What can hang from each mark:
C: F
D: C E H J
J: U
E: D F
F: E H P X
A: F U
H: F
P: D F
X: F

Every row comes from one small tree of marks. The marks that hang from a mark follow it in brackets, in alphabetical order. Every link used is in the known rows. Which tree was each row made from?
(in the rows, 128 means zero)
Known rows:
P[D[C[F[X]] E H]]: [131 118 130 141 132 150 139 151 135 125 124 143 190 182 114 123  86 149
  82 147  57 202 105 126 194]
X[F]: [115 129 125 139 123 115 138 132 114 107 131 120 127 107 130 144 133 124
 133 133 124 153 132 120 145]
F[E[D[J[U]]] H P]: [141  80 183  99 160  99 141  58 102 166 149 149 179 145 120 109 117  78
 157 129  97 121 153 126 115]
C[F[H X]]: [123 121 148 153 119 135 154  99 135 144 117 122 135 124 126 102  78 134
 126 135  72 149 111 137 138]
D[C H]: [127  97 130 107 141 141 121 161 119 127 129 147 152 163 141 151 127  98
 112 144 124 158 113 133 187]
C[F[E P[D[H]]]]: [153  98 139 138 188 136 127 113 133 111 130 118 159 171  81  57  69 108
 118 143  73 157  96 149 119]
A[F[P[D] X] U]: [148 150 109 200  83 147 133  63 133 122 175 105 163 144  93  89  83 144
 151 144  48 187 125 115 139]
F[E H]: [121 104 161  94 164 126 126 120 135 139 112 143 131 149 138 101  89 141
 146 134 125 119 126 137 139]
H[F]: [142 123 133 162 135 128 127 127 120 140 122 132 143 124  91 121 116 102
 132 127 150 119 147 106 129]
A[F[E[D] H P X]]: [146 112 158 167 127 143 149  74 113 152 140 137 172 150  97  69  66 152
 154 148  21 168 144 122 136]
H[F[E X]]: [128 118 166 175 127 125 129  92 118 152 105 146 150 137  86  88  75 168
 126 128 101 120 170 109 140]
J[U]: [120 127 147 130 132 107 127 100 118 156 134 142 135 123 127 145 136 124
 133 110 147 117 147 134 119]
F[E[D[H J]]]: [122  90 129 116 143 120 123 119 102 109 133 120 156 159 128  89 119  86
 105 154  94 127 144 111 145]
P[D[C H[F] J[U]]]: [145  70 140 130 153 122 116 116 120 150 151 141 185 169 101 169 126  31
 106 145 160 135 144 109 188]
E[D F[P]]: [154 148 119 173 132 137 136 113 104 120 167 116 164 118 105  90 134 103
 128 132  58 151 159 113 106]
D[C H[F[E P]] J[U]]: [164  49 201 118 181 105 118  85  82 163 127 176 195 166  72 112 103  45
 136 134 152 130 148 118 181]
P[D]: [129 129 109 130 134 138 124 132 154 123 146 113 136 146 127 140 124 131
 120 136 114 136 124 129 123]
P[D[C[F[E]] H J[U]]]: [134  84 151 127 186 115 119 101 132 122 139 129 157 169 117 101  98  67
  98 140 125 150 122 137 186]
F[X]: [117 126 139 147  95 130 137 103 125 145 124 134 140 129 126 131 110 167
 120 130  84 136 139 126 134]
C[F[H P[D] X]]: [149 108 148 149 133 145 157  82 151 150 143 118 167 147 102 106  70 126
 134 140  39 168  96 146 117]
P[D[C] F[X]]: [124 134 114 185 111 155 118 129 167 116 136 127 161 172 136 152 106 169
 111 125  63 199 164 119 199]
P[D[C E H] F[X]]: [124 116 121 147 122 155 116 161 141 111 117 151 203 206 122 151  94 172
  92 136  60 217 150 116 219]
P[D[C[F[X]] J]]: [141 114 131 164 117 141 143  98 154 118 147 110 152 143 124 122 108 106
  95 147  70 174 115 120 186]
F[P[D]]: [154 115 128 124 142 138 131 113 143 132 154 124 160 151 104 130 121 120
 136 134  93 147 114 137 106]
F[E[D[C]] P]: [147 119 154 133 157 133 134 122 118 139 146 156 175 158 124 107 125 132
 141 129  67 171 148 120 153]

Write each row's tree:
[103 121 136 127 146 117 145 125 117 119 134 127 146 129 150 119 110 131
 143 141  83 158 150 114 145] -> X[F[E[D] H]]
[139 136 110 179 130 135 121  94  90 103 160 115 170 159  98  42  85  98
 152 149  60 180 136 110 141] -> A[F[E[D[H]] P] U]
[155  97 158 144 110 143 150  88 105 142 170 135 195 138 131 121 118  80
 126 156  26 174 152 108 180] -> E[D[C J] F[H P X]]
[140 114 128 129 136 141 135 132 120 117 166 121 160 132 158 127 140  52
 119 155  90 155 153 102 191] -> E[D[C J] F[H]]
[138 119 125 174 104 144 139 104  85 131 158 121 187 142 101  94 105 119
 105 148   6 164 155 119 123] -> E[D[H] F[P X]]
[158 151 128 175  94 150 135  97 125 127 164 144 204 171  96 110  89 164
 145 142  51 227 121 103 196] -> A[F[P[D[C E]] X] U]
[128 121 139 136 125 157 129 148 162 130 120 156 196 194 140 161  86 180
 120 129  64 213 149 115 214] -> P[D[C E] F[H X]]
[135 124 148 129 135 150 152 136 158 144 125 147 183 168 131 136  81 158
 111 139  61 197 105 127 190] -> P[D[C[F[H X]] E]]
[162  98 170 128 174 137 132  96 120 135 125 140 145 148  87  65  69 120
 169 143 102 146 112 140 141] -> A[F[E H P]]
[164  90 167 115 132 131 161  81 132 138 133 131 198 155  87 100  76 112
 124 147  51 172  91 126 137] -> C[F[H P[D[E J]] X]]
[128 128 121 142 118 148 124 139 116 116 133 129 186 168 106 110  88 165
  81 150  52 163 141 118 154] -> P[D[E[F[X]] H]]
[148  88 155 102 126 149 137 137 118 149 135 169 225 201 105 155 100 156
 107 149  47 200 106 129 181] -> F[P[D[C E H]] X]
[146 148 128 198  78 136 136  60 105 128 156 119 155 126  93  78  87 141
 160 136  62 179 130 115 143] -> A[F[P X] U]
[116 135 128 186 129 141 114 102 161 109 118 120 147 171 115  94  74 202
 116 122  57 166 176 123 154] -> P[D F[E X]]
[129 146 110 156 113 139 128 104 127 115 150 109 126 128 133  93  93  98
 166 144 126 157 116 115 160] -> A[F[H] U]
[147 109 165 139 122 141 143  86 112 148 142 136 165 126 108 102  83 133
 141 140  50 144 134 135 129] -> E[F[H P X]]
[141 127 144 165 119 145 132  54 139 134 159 119 166 165 104  64  44 156
 169 151  43 179 124 125 148] -> A[F[E H P[D] X] U]
[147 125 141 138 115 142 129 122 130 115 148 135 186 155 122 127 115 143
  89 150  71 174 150 101 203] -> P[D[C E[F[X]] J]]
[156 136 166 149 115 132 140 103  93 137 129 151 188 132  83  90  97 174
 121 128  51 161 147 118 131] -> D[E[F[P X]]]
[130 111 117  94 145 138 122 165 128 118 126 137 179 182 116 139 113 134
 102 145 111 155 110 125 143] -> P[D[E H]]
[129 139 127 164 115 151 122 147 155 117 121 149 190 186 124 149 103 195
 107 122  66 214 163 108 208] -> P[D[C E] F[X]]
[154 113 158 117 121 145 143 122 134 154 140 169 212 179 108 154 109 180
 120 135  53 196 122 123 170] -> F[P[D[C E]] X]
[125 126 146 187 102 112 152  71 114 152 154 129 166 119 133 129 135  91
 102 125  67 168 159 109 173] -> E[D[C[F[X]] J[U]]]
[119 140 108 191 104 147 120 112 162 112 131 109 150 160 120 130  96 173
 113 122  61 174 167 121 150] -> P[D F[X]]
[122 137 155 176 135 124 139  87 130 130 107 125 125 127 107  55  70 175
 114 124  69 142 136 133 135] -> C[F[E X]]
[125 128 152 192 122 137 135 113 120 158 130 156 176 151 110 112 101 156
 118 133  66 160 190  90 177] -> H[F[E[D[C]] X]]
[156  94 171 177 118 118 143  59  94 151 137 140 194 138  68  76  94 109
 130 139  56 134 177  90 125] -> H[F[E[D[J]] P X]]
[145 130 122 172  93 151 140  63 138 136 172 111 170 154 107  99  67 129
 167 152  48 186 111 123 145] -> A[F[H P[D] X] U]
[151  68 142 126 142 131 121 141 103 127 128 142 170 154 102 140 124  31
 110 155 156 139 130 102 203] -> D[C H[F] J]
[134  91 177 100 167 113 143 104 110 128 123 146 153 132 116 109  89 125
 169 138  98 155 118 137 139] -> X[F[E H P]]
[156  89 148  90 161 151 137 132 154 151 156 147 177 173 132 163 114 100
 148 145  94 171  98 141 163] -> F[H P[D[C]]]
[148  90 162  90 179 137 131 103 151 144 138 139 163 171 113 105  80 133
 155 140  91 139 112 147 118] -> F[E H P[D]]
[113 133 148 182 124 130 115  99 135 114  99 133 138 152 116  83  76 198
 124 114  72 158 181 123 159] -> P[F[E X]]
